Each row comes from the steps of one path. Every step used is in the known rows, and no mark comes twice. Write the path behind each row, first mark first.
In the rows, 128 means zero.
Known rows
nunudup/ramuk/divo: [108 123 145  94  96  89 146 216 100 140 116 143 142 148 140 126 138 182
 118 141 163 147 131 149 138]
divo/ramuk/nunudup: [ 79 122 115  93 119  62 201 165  99 140  97 174 130 147 155  82 180 160
 119 150 169 148 134 151 126]
zosur/pema: [ 44 145 146  58  91 118 103 131 123 159 116 135 152 149 130 123 130 186
  73  99 128 130 132 146 138]
ramuk/divo: [104 121 147  81  96 122 170 136 119 141 111 159 128 202 153 148  95 194
 116 134 137 146 125  98 129]
veseruk/zosur/pema/nunudup: [ 91 140 153  62 109 126  87  90 115 159 139 140 149 144 169 123 138 181
  84 105  92 140 134 160 130]
zibo/veseruk: [ 86 133 119 103  99 103 184 119 136 153 105 127 145 139 129  95 178 127
 122 137 131 153 135 129 134]
sesig/ramuk: [108 126 121  91  99 100 164 101 126 152 120 150 138 100 133 122 128 152
 112 144 164 143 122  51 132]
fofis/veseruk/zosur/pema: [ 93 145 189 139  96 120 115 102  96 164 144 103 162 150 157 106 241 157
 111 108 114 147 121 153 130]
fofis/veseruk/zosur/pema/nunudup/ramuk: [ 97 149 194 150 105 123 100 132  87 160 154 112 164 135 152 101 251 156
 108 107 117 143 122 171 132]
fofis/veseruk: [ 74 135 189 158  99 120 170 136  85 160 141 119 168 147 124 104 239 150
 129 130 141 147 116 136 136]
zosur/pema/nunudup/ramuk/sesig: [ 61 152 151  73 111 130  78 181 113 152 127 149 139 111 150 107 131 188
  68  95 127 122 131 160 137]
nunudup/ramuk/divo/veseruk: [110 130 151 126  97  90 157 227  91 137 114 127 134 144 145 110 201 167
 130 142 155 149 122 154 136]
veseruk/fofis: [104 111 146  67 100 134 156 141 114 154 127 133 120 151  89 103  72 163
 131 119 109 148 136 148 135]
ramuk/zibo/veseruk/zosur: [154 129 122  84  94  88 163 107 156 148 105  93 125  96 170  88 164 141
 123 139 110 156 129  89 105]
divo/ramuk/zibo/veseruk/fofis: [125 126 105 100 101  54 193 164 123 141  88 104 111  88 132  74 187 130
 127 146 151 152 139 106 112]
ramuk/divo/veseruk/fofis: [125 126 156 119  98 136 177 156 108 137 109 132 100 201 142 116 155 169
 140 128 109 150 117 112 125]
pema/zosur/veseruk/fofis: [ 68 132 192 104  88 129 106  66  92 148 144 111 148 144 115  92 112 160
 129 118  97 184 122 165 133]
zibo/veseruk/fofis/pema/nunudup: [115 137 133  91 109 162 158 130 141 151 128 117 126 139  99  82 116 143
 127 119 100 146 141 142 137]
fofis/veseruk/zosur: [104 133 188 151 100 115 150 102  87 163 147 108 164 148 155 105 244 150
 131 128 120 155 119 145 131]
ramuk/divo/veseruk/zosur/pema/nunudup: [119 141 162 118 105 136 142 132 108 139 118 138 114 197 181 126 187 178
 116 120  99 145 116 118 122]
zosur/veseruk/fofis/pema: [ 75 145 165 119  87 151  85 143 113 151 128 109 138 144 102 102  77 182
 168 124 106 144 123 172 141]
zibo/ramuk/divo/veseruk/zosur/pema: [142 137 143  85  95 125 151 113 131 140 155 122 102 173 158 113 179 153
 111 102 123 151 121 110 124]
sesig/ramuk/divo/veseruk/zosur/pema/fofis: [144 139 138 102  92 128 137 104 133 140 121 131 107 137 165 131 144 154
 106 116 132 151 117  43 120]
divo/veseruk/zosur/pema/fofis: [ 87 143 167 119  97 125 143 128  96 153 128  94 136 137 160  94 245 142
 117 110  88 156 118 158 129]

Which path is each row?
[115 132 150 106 124 124 132 199 109 140 139 149 136  90 113  86 145 151
 116 127 121 137 133 151 125]
pema/nunudup/ramuk/zibo/veseruk/fofis
[ 72 149 171 124  97 164  78 146 109 148 137 121 138 141  99 100  77 182
 164 121  99 139 123 176 140]
zosur/veseruk/fofis/pema/nunudup
[ 74 136 189  60 100 172 156  94 100 157 160 102 178 134 127 109 104 211
  89 127 121 163 127 127 150]
fofis/pema/zosur
[127 127 158  64 115 182 129 182 112 152 147 120 115 116 110  89  43 196
 121 114 105 137 136 150 144]
veseruk/fofis/pema/nunudup/ramuk/sesig
[127 134 168 118 108 168 167 163 107 136 125 134 105 196 139 115 143 184
 134 124 102 143 117 113 129]
ramuk/divo/veseruk/fofis/pema/nunudup
[135 127 122  90  96 111 160 103 135 142 112 160 117 141 152 141 101 167
 112 140 162 144 120  27 125]
sesig/ramuk/divo
[ 87 125 202 106  92 158 155 129  92 156 165 107 162 138 118 123 149 142
 114  96 103 170 127 148 131]
pema/fofis/veseruk/zosur
[137 134 129 123  97 110 172 114 126 139 110 145 110 138 158 125 164 153
 124 144 154 146 112  31 124]
sesig/ramuk/divo/veseruk
[ 92 133 158  43  91 130  94  93 121 160 140 115 147 144 159 131 109 174
  82  91  90 155 137 159 130]
veseruk/zosur/pema/fofis
[145 127 117  86  95  90 161 104 145 147 114 129 124  69 149 110 126 153
 113 146 159 143 118  17 114]
sesig/ramuk/zibo
[115 141 151  64 106 111  77 119 120 154 137 125 143 116 175 113 147 180
  85 107  98 141 134 158 123]
veseruk/zosur/pema/nunudup/ramuk/zibo
[111 122 157  56 101 174 147 147 119 156 142 112 130 147  88 103  47 193
 125 117 106 142 137 144 145]
veseruk/fofis/pema
[119 148 162  86 119 167 129 169 118 150 156 112 162  96 139  97 128 197
 105 132 118 135 132 139 140]
fofis/pema/nunudup/ramuk/zibo/veseruk/zosur
[119 123 140  89  95  69 146 218 109 145 116 111 148  76 135  96 161 167
 118 144 160 147 128 140 126]
nunudup/ramuk/zibo
[152 133 129 118  98 109 162  98 126 141 113 139 108 138 173 126 166 153
 125 143 143 150 113  36 121]
sesig/ramuk/divo/veseruk/zosur
[ 91 149 171 129  95 159  68 175 109 142 134 122 130 148 106 106  72 190
 165 122 107 140 124 178 139]
zosur/veseruk/fofis/pema/nunudup/ramuk/divo
[173 135 111  86  95 116 154 102 166 146 115 106 110  68 136  92 112 145
 119 137 142 145 125  20 115]
sesig/ramuk/zibo/veseruk/fofis/pema
[ 85 153 148  76 109 131  72 176 132 148 128 135 133 112 118  94 136 168
  76  89 111 126 137 163 127]
zosur/pema/nunudup/ramuk/zibo/veseruk/fofis
[103 135 166 126 127 129 134 193  83 138 144 165 141 137 146 110 181 168
 117 132 121 139 124 160 133]
pema/nunudup/ramuk/divo/veseruk/zosur
[ 95 135 145  54  94 109  96  85 121 162 128 122 148 148 173 125 139 180
  88 108 101 146 134 156 131]
veseruk/zosur/pema
[135 135 136  81  89  84 115 200 134 144 118  89 138  73 144  89 162 147
 104 118 133 156 137 151 120]
nunudup/ramuk/zibo/veseruk/zosur/pema/fofis
[156 133 105  96  95  88 164  98 160 145 105 120 117  67 149  98 147 132
 116 145 154 147 122  16 111]
sesig/ramuk/zibo/veseruk
[ 45 148 186  79  85 155  98 144 114 157 144 114 158 144 110 125 137 168
  72  70 113 144 130 154 135]
zosur/pema/fofis/veseruk
[ 63 148 195  87  93 171 122  93  99 154 158  95 178 134 129 105 106 209
 111 128 116 163 122 143 150]
fofis/pema/zosur/veseruk
[132 127 163  65 113 177 127 181 116 149 152 115 126 115  89  91  56 192
 122 116 102 136 136 146 137]
veseruk/fofis/pema/nunudup/ramuk/zibo
[126 129 151 122  97  87 148 211  92 139 116 122 132 145 160 110 203 167
 131 142 145 153 123 158 134]
nunudup/ramuk/divo/veseruk/zosur
[119 136 165 104  93 139 148 135 112 139 118 121 113 197 175 131 166 172
 115 110  98 155 119 119 122]
ramuk/divo/veseruk/zosur/pema/fofis
